Known rows, with every way that one mark hangs from another
J_480{J_483{J_722}}: [-18.2  20.4   3.9  -9.4   1.0  -2.6 -18.9   3.2  18.5   2.3   6.7   3.3
  16.3  18.2  -3.2  29.3 -33.5 -38.2   8.8  10.9  -5.1  10.4]
J_483{J_314 J_480 J_722{J_98} J_744}: [-10.3  11.6   2.6 -35.3  64.2 -39.5 -25.3 -45.2  -0.2 -22.6  -0.7  15.9
  11.3 -47.4  37.3  20.1 -38.5 -54.3  16.4 -10.8   8.6  -0.4]
J_722{J_483{J_314 J_480 J_744} J_969}: [ -0.1   6.5   1.8 -35.7  53.5 -59.3  18.0 -32.3  20.1 -18.1  -3.1  -4.1
  18.1  21.0  53.7 -18.1 -39.3 -71.9  -8.6 -17.4  25.7   6.7]
J_744{J_98{J_722{J_483{J_314} J_969}}}: [-16.5  17.1   3.5 -34.8  10.0 -47.7  35.4  13.1  23.4  -6.8   3.5  -5.7
  30.0 -10.7  -1.2  -8.2 -35.5 -53.7   9.5 -10.8  -4.3  13.2]
J_722{J_483 J_969}: [ -1.6  23.1 -21.1 -18.5  -6.8 -36.6  31.4   6.2  31.0  -0.4  -3.0  -6.4
  26.7  36.9   2.3  -1.7 -34.7 -62.2 -16.7   7.7  -1.0  15.8]
J_483{J_314 J_480 J_744{J_98}}: [ -4.8  -3.7  36.2 -31.8  60.1 -27.0 -14.7  -8.3   5.8 -13.5   2.8  -5.7
  19.4 -13.1  23.7  -0.5 -39.5 -41.4  15.6 -30.4  14.0  -1.3]
J_98{J_722{J_969} J_744}: [-10.8  26.7   1.0  -9.0 -14.4 -14.4  17.0 -13.0  14.8  -0.6   8.5  -3.6
  26.9 -51.4 -14.7   8.2 -28.2 -13.7  14.8 -14.6 -13.6   8.7]
J_744{J_98{J_722{J_969}}}: [ -6.8  20.4   1.3 -20.0 -10.8 -10.4  24.4   6.0  15.9   4.5   3.5  -6.3
  22.4 -59.9 -28.2   9.1 -32.6 -30.4  11.9 -16.3 -20.7  15.1]
J_744{J_98{J_722}}: [ -0.6  16.3  13.3 -10.5   2.1  -0.6   4.7  18.4   9.0   9.2   7.5  -5.0
  30.7 -30.0 -27.3   4.8 -35.2 -11.3  15.5 -10.0 -17.8   8.7]
J_744{J_98{J_722{J_483 J_969}}}: [  3.8  24.8 -10.0 -23.7 -15.3 -27.6  33.6  24.0  22.8   3.4   5.0  -5.4
  27.2 -17.5 -19.9  -1.7 -36.9 -45.9   0.8  -2.8 -13.3  18.2]
J_722{J_969}: [ -5.1  18.8 -10.2 -15.7  -2.0 -19.6  19.6 -10.8  23.6   2.2  -5.2  -4.4
  23.6 -10.3  -7.1   8.5 -29.2 -49.1  -6.2  -2.2  -8.9  12.3]
J_480{J_483{J_314 J_722{J_969}}}: [-38.1  16.8   6.8 -29.9  14.3 -35.1  -1.0 -20.2  24.5 -12.4   1.0   1.9
  13.7  -4.6  11.7  23.6 -28.0 -68.2  12.1  -1.7  -1.0  13.4]
J_480{J_483{J_314 J_744}}: [  0.0   6.4  22.9 -23.7  33.7 -24.1 -13.6 -12.3  33.0  -1.9   1.4   4.8
  26.1  39.2  32.3 -16.6 -32.1 -41.9   5.4  -2.1   5.3   1.1]
J_483{J_480 J_722{J_969} J_744}: [  4.1  20.8  -0.6 -21.5  28.7 -22.3 -19.4 -48.9   4.5 -15.1  -1.6   2.4
  -1.7 -49.5  32.8  28.2 -42.0 -52.7  -1.0 -20.2  13.3  11.6]
J_480{J_483{J_314 J_722{J_98}}}: [-37.2  17.5  -2.7 -34.0  21.2 -30.5  -9.9  -4.1  20.9  -9.7   3.8  18.1
  23.1 -15.0  -2.1  26.5 -25.7 -60.4  21.5  13.1 -11.3   4.9]
J_98{J_722{J_483{J_480} J_969} J_744}: [-15.5  19.1   1.1 -14.5   8.4 -32.3  32.8  -5.0   4.0  -6.5  13.2  -9.1
  26.9 -18.7   6.3   3.4 -33.5 -30.1   7.5 -20.5   7.3  10.0]
J_483{J_314 J_480 J_722 J_744{J_98}}: [ -9.3   6.7  31.9 -31.8  59.9 -27.2 -38.4 -21.7  -2.9 -23.3   5.1   1.4
   5.0 -25.7  29.2  25.5 -44.7 -46.9  22.7 -29.1  15.4   2.7]
J_969{J_744{J_98{J_722{J_483}}}}: [  0.1  19.3   2.3 -10.3  -1.5 -25.7  18.4  23.7  24.5   6.9  13.8   9.5
  39.7   4.9 -18.3  -0.8 -42.1 -23.6  15.3  17.8 -11.2   9.1]
J_98{J_722}: [ -3.9  17.1  -1.1  -1.9   4.8  -6.2   8.6  -7.9   9.8  12.3   3.4  -3.9
  32.4 -11.0  -1.9  -2.6 -35.1  -7.6   1.6   0.0 -11.3   5.7]
J_480{J_483{J_314}}: [-31.4   3.5  20.1 -21.4  28.7 -24.1   7.3   3.1  28.3   0.1   2.7  -2.3
  35.1  44.3   7.4  -5.1 -25.8 -43.4  10.3   1.7  -0.5   2.8]

Rows
[-39.0   8.2  -1.7 -32.0  50.8 -40.8  -5.9 -29.0  -5.9 -21.6   0.5  10.3
  19.3 -37.2  15.2  31.6 -31.7 -56.8  19.2  -6.5   2.6   0.2]
J_483{J_314 J_480 J_722{J_98}}
[-27.1  21.1 -18.4 -27.8  16.9 -34.4   9.6 -40.4   7.3 -16.4   3.2  24.3
  17.2 -84.4  -7.1  48.2 -31.6 -63.3  21.3   6.3  -7.3   9.5]
J_483{J_480 J_722{J_98 J_969{J_744}}}
[-30.0  24.5 -21.9 -38.3  17.5 -49.1   6.5 -29.7  18.3 -18.9  -6.7  15.9
  14.2 -60.5  -1.1  31.5 -28.0 -75.7  12.2   2.4 -12.9   9.7]
J_483{J_314 J_722{J_98 J_969}}
[-28.8  15.6  -2.8 -15.5  25.0 -30.2   0.2 -45.0   4.2 -14.5   5.1   9.8
  15.3 -51.5  11.8  41.7 -37.7 -52.6  16.5  -2.1   6.1  10.0]
J_483{J_480 J_722{J_969{J_744}}}
[-19.2  18.8 -28.0 -38.2  16.6 -70.6  43.8 -13.1  42.1 -14.7  -1.2  22.7
  41.3  -6.9   3.9   1.0 -29.6 -80.0   8.8  25.0  -7.5   7.4]
J_722{J_98 J_483{J_314} J_969{J_744}}
[-30.9  25.0   3.0 -26.3  19.8 -37.4 -19.0 -11.7   8.5 -22.7   6.0  18.8
  21.9 -45.9  -5.7  36.1 -28.9 -41.1  29.8   3.9  -9.2  -0.6]
J_483{J_314 J_722{J_98{J_744}}}
[ -0.1  28.6 -16.5 -17.9  -4.3 -32.4  14.5  31.0  24.4  -6.0   6.6   9.1
  37.3  18.5 -20.2   8.0 -28.6 -41.6   7.9  17.9  -9.9   3.0]
J_722{J_98{J_744} J_483}
[  6.0  25.6 -20.5 -33.6  25.4 -26.8 -11.6 -44.9   4.9 -16.8  -3.0  16.2
   0.2 -79.4  14.1  31.7 -37.1 -65.6   6.3 -11.8  -0.2  10.7]
J_483{J_480 J_722{J_98 J_969} J_744}
[ -7.7  20.5   7.7 -34.1  23.0 -30.6 -20.5 -35.6  31.7 -15.2  -0.7  10.2
   4.6 -16.6  33.0  13.8 -34.7 -67.3   8.5  -6.0   4.5  12.3]
J_480{J_483{J_314 J_722{J_969} J_744}}
[ 21.9  31.7 -19.8 -19.9  11.7 -13.0 -31.6 -23.7  16.3  -7.2  -2.2  22.6
   9.4 -43.1   9.0  23.3 -40.1 -44.3   5.0  13.0 -10.1   6.1]
J_483{J_722{J_98} J_744}
[  6.5  20.6  -8.7 -23.7  36.9 -16.3 -27.9 -31.2  -1.4 -12.1   1.1  16.3
   7.1 -55.3  16.7  26.3 -39.9 -46.8   9.5  -3.0   1.5   4.4]
J_483{J_480 J_722{J_98} J_744}
[-30.3   5.1  22.0 -17.4  42.5 -45.8  16.4  -3.6  -2.0 -13.2  15.7  -9.4
  36.7  15.7  31.0  -9.3 -35.8 -18.7  18.5 -19.5  16.8  -1.8]
J_98{J_722{J_483{J_314 J_480}} J_744}
[ -7.2  15.5  14.8  -8.1   3.1  -6.7   8.3   5.4  17.5   8.4  12.3   9.6
  37.2 -40.7 -27.9   8.9 -38.3  -7.8  25.3   6.0 -18.4   6.1]
J_969{J_744{J_98{J_722}}}
[-10.2  10.9   9.8 -23.5  23.7 -38.7  18.1  25.5  17.7  -4.0   7.5  -6.4
  35.0  21.5   1.3 -12.7 -39.2 -34.5  12.7  -4.2  -3.3   7.0]
J_744{J_98{J_722{J_483{J_314}}}}
[ -9.9  18.2   4.4 -21.5  -3.7 -21.7  18.9   2.4  30.1  -2.9   3.3   8.9
  28.7 -36.2 -33.8  21.7 -33.3 -49.7  17.5   3.2 -15.8  11.7]
J_722{J_969{J_744{J_98}}}
[ 31.4  32.4 -37.6 -32.9  -2.6 -40.8  21.3  -4.9  40.0  -3.8  -6.3  14.1
  19.9  -9.8   7.2  -9.4 -36.3 -74.5 -13.3  14.2  -8.4  13.1]
J_722{J_98 J_483{J_744} J_969}
[ 10.5  29.0  -9.0 -25.2   4.6  -8.9 -29.4  -6.8  27.6  -1.6   3.2  23.7
  10.8 -25.2  -0.2  21.7 -35.3 -50.1  11.9  16.0 -13.2   8.6]
J_480{J_483{J_722{J_98} J_744}}
[ 13.5   7.1  27.4 -22.3  39.6  -5.3 -15.4   1.0   5.0  -4.9   4.1  -5.9
  16.9 -15.0   6.4   5.7 -40.7 -33.2   8.7 -23.7   7.7   3.6]
J_483{J_480 J_744{J_98}}
[-28.3   3.1  -8.9 -35.6  50.0 -56.8  28.5  -0.3  10.6 -14.6   0.6   4.5
  37.9  24.2  18.2  -3.4 -30.2 -65.7   2.3   2.3   8.8   0.6]
J_722{J_98 J_483{J_314 J_480}}
[ -7.4  23.9 -29.0 -23.7  -6.1 -34.5  31.3 -20.5  32.9  -3.3  -1.6  23.3
  34.8 -55.9 -28.1  17.5 -27.6 -58.0  11.6  21.7 -22.1   7.2]
J_722{J_98 J_969{J_744}}
[-27.4  24.6  -1.9 -16.5  -8.0 -19.7  -1.4 -19.5  32.6  -3.5   7.6  18.5
  19.3 -22.0  -7.1  36.2 -32.0 -55.0  18.2  18.3  -8.5  14.6]
J_480{J_483{J_722{J_969{J_744}}}}
[-10.5  30.9 -17.4 -24.8 -14.4 -24.7  19.3   0.5  23.9  -7.9   1.0  11.1
  28.2 -57.6 -33.3  20.6 -21.7 -45.6  15.1  -0.3 -21.9   6.6]
J_722{J_98{J_744} J_969}
[-14.2   5.4  18.2 -23.3  64.5 -32.8 -34.8 -47.3  -3.0 -20.3   1.5   1.2
   7.4 -11.9  54.8  15.4 -43.6 -41.9   8.2 -19.6  22.1   0.4]
J_483{J_314 J_480 J_722 J_744}
[-33.0  19.3  -3.9 -24.2  21.1 -48.6  -2.0 -45.8  24.0 -18.9  -0.3  15.8
  18.9 -36.9  16.5  30.9 -35.5 -58.3  18.3   8.1  -1.1   8.6]
J_483{J_314 J_722{J_969{J_744}}}
[ -8.2   8.1  11.7 -17.0  23.4 -18.5  21.3  26.9  -1.4   2.0  12.8 -11.6
  30.9   7.1  -4.4   0.1 -40.3 -28.0   9.5 -12.4   4.1   9.6]
J_744{J_98{J_722{J_483{J_480}}}}
[-37.4  12.5  15.4 -21.5  27.6 -23.8 -18.1  -7.3  18.9  -9.0   5.2   4.3
  20.1  21.2  14.3  21.5 -31.6 -48.4  15.3   4.0   1.7   6.6]
J_480{J_483{J_314 J_722}}
[  3.5   8.7  33.8 -29.6  27.5 -12.3  -8.7   6.2  27.5   2.3  10.1   3.3
  24.9 -14.5   9.0 -15.1 -35.6 -23.9  24.0 -13.9  -5.1   3.5]
J_480{J_483{J_314 J_744{J_98{J_722}}}}
